Every row comes from one small tree of marks. Brackets hold a mark, then the marks that hang from it, in the order of their numbers. Every link used is in the known rows. Which tree was each row made from?
Known rows:
{z384 z225 z298 z321 z751 z777}: -5  -4  -44  -3  30  0  -4  -6  18  10  0  -7  -17  13  -13  18  0  18  -27  16
{z214 {z321 z703}}: -2  11  7  -1  -2  -4  16  -13  8  31  11  -7  -4  -2  8  -20  8  2  -22  11
{z413 {z384 z751 z777}}: -5  -2  14  6  9  -8  -14  -9  13  5  -7  8  12  -10  -15  -1  7  13  -4  16
{z384 z777}: -10  -1  3  6  7  8  0  -5  25  1  -1  -4  6  -7  -10  -2  10  6  -21  16
{z777 {z384 z751} z703}: 15  -9  17  14  13  13  0  -19  -12  2  -12  11  19  -5  -9  -17  2  6  1  21
{z384 z225 z298 z751 {z777 z214 z703}}: -8  -13  -12  10  31  16  -2  3  -3  1  -2  -1  -6  13  -20  16  0  15  -19  34
{z777 z214 {z384 z225 z298}}: 8  -15  12  -2  8  12  10  0  2  1  -10  5  -16  16  -13  7  10  6  15  31
{z384 z298 z777}: -13  -7  -16  6  10  11  6  2  24  0  -9  -16  -5  -5  -8  10  18  7  -18  19
{z703 z321}: 4  0  11  -2  -2  1  -1  -25  25  12  7  1  13  -15  -4  -10  12  1  -15  -2
{z214 z321}: 0  6  8  -2  -4  2  10  -16  9  21  4  0  -1  -4  7  -20  -5  6  -19  12
{z777 z214 z384}: 13  -11  35  -2  4  14  10  -6  5  0  -11  6  -3  4  -9  -9  16  5  16  23
{z413 {z384 z298 z321 z751 {z777 z703}}}: -2  -14  -6  -3  27  5  -3  -2  0  8  -14  -4  -3  -3  -8  2  12  15  -3  12
{z384 z225 {z321 z703} z751 {z777 z214}}: -2  3  -12  -7  34  -1  1  -3  11  19  13  -3  -16  20  -15  7  8  16  -24  16
{z413 z384}: -3  -4  25  6  -5  -9  -4  -11  15  6  -5  12  9  -13  -12  -11  4  6  5  13
{z777 z214 {z703 z321}}: 7  -15  35  -1  13  23  8  -12  -1  7  3  4  10  -5  -5  -14  13  4  -6  13
{z777 z214 z703}: 3  -14  35  11  12  22  11  -4  -3  4  -3  7  8  -2  -10  -17  5  5  -6  25
{z413 {z384 z225 z777}}: -12  -7  11  2  5  -7  -12  -4  15  1  2  13  1  -1  -19  6  -4  7  -3  20
{z777 {z703 z321}}: 5  -8  17  6  7  13  2  -21  5  8  4  4  19  -14  -5  -17  6  -1  -17  7

Write each row's tree:
1  1  -16  -3  25  4  -5  -13  20  10  -3  -6  0  -1  -6  -3  8  17  -26  6 -> {z384 z321 z751 z777}
-4  -16  2  -9  33  22  5  4  2  4  5  4  -15  16  -12  3  -5  10  -18  20 -> {z384 z225 z321 {z777 z214 z703}}
14  -17  32  -8  15  24  13  -3  -27  11  -2  14  -10  17  0  -11  -7  4  9  30 -> {z777 {z214 z321} {z384 z225} z703}
-2  3  -25  17  7  -11  -4  -19  16  10  1  4  -1  5  -19  7  -8  12  -22  24 -> {z384 z225 z298 z751}
-6  -8  -18  -6  22  -8  -10  -3  11  10  -6  2  -12  6  -15  14  1  16  -5  15 -> {z413 {z384 z225 z298 z321 z751 z777}}
-8  -17  3  -4  23  30  17  11  -5  8  -9  -15  -13  5  2  3  15  9  -13  28 -> {z384 z298 {z777 {z214 z321} z703}}
-7  2  -44  -2  32  -6  3  -3  16  20  7  -15  -21  15  -12  17  12  14  -30  15 -> {z384 z225 z298 {z321 z703} z751 z777}
18  -22  32  -8  23  29  16  -2  -15  3  -14  5  -6  8  -3  -15  12  6  15  20 -> {z777 z214 {z384 z321} z703}
-2  -4  -3  11  4  -17  -10  -13  10  9  -4  12  0  0  -20  6  -5  13  0  21 -> {z413 {z384 z225 z298 z751}}
16  -15  28  7  21  17  1  -10  -20  1  -5  19  4  13  -17  -7  -5  8  8  32 -> {z777 z214 {z384 z225 z751} z703}
2  -9  16  2  27  20  -4  -10  1  6  1  -1  13  -3  -9  -2  14  12  -18  15 -> {z384 z751 {z777 z214 {z703 z321}}}
-8  -11  31  -2  8  4  -3  3  13  1  -7  5  0  -5  -14  0  13  9  7  19 -> {z413 {z384 {z777 z214}}}
-2  2  -25  -3  26  -3  -10  -13  17  9  7  4  -6  11  -15  7  -10  17  -30  12 -> {z384 z225 z321 z751 z777}
13  -20  10  -2  12  21  7  -13  -8  4  -11  -3  7  -7  1  -5  20  -3  6  12 -> {z777 {z384 z298} {z703 z321}}
20  -8  12  -10  20  6  3  -13  -1  9  -5  12  -13  19  -12  -1  0  13  9  20 -> {z777 z214 {z384 z225 z321 z751}}
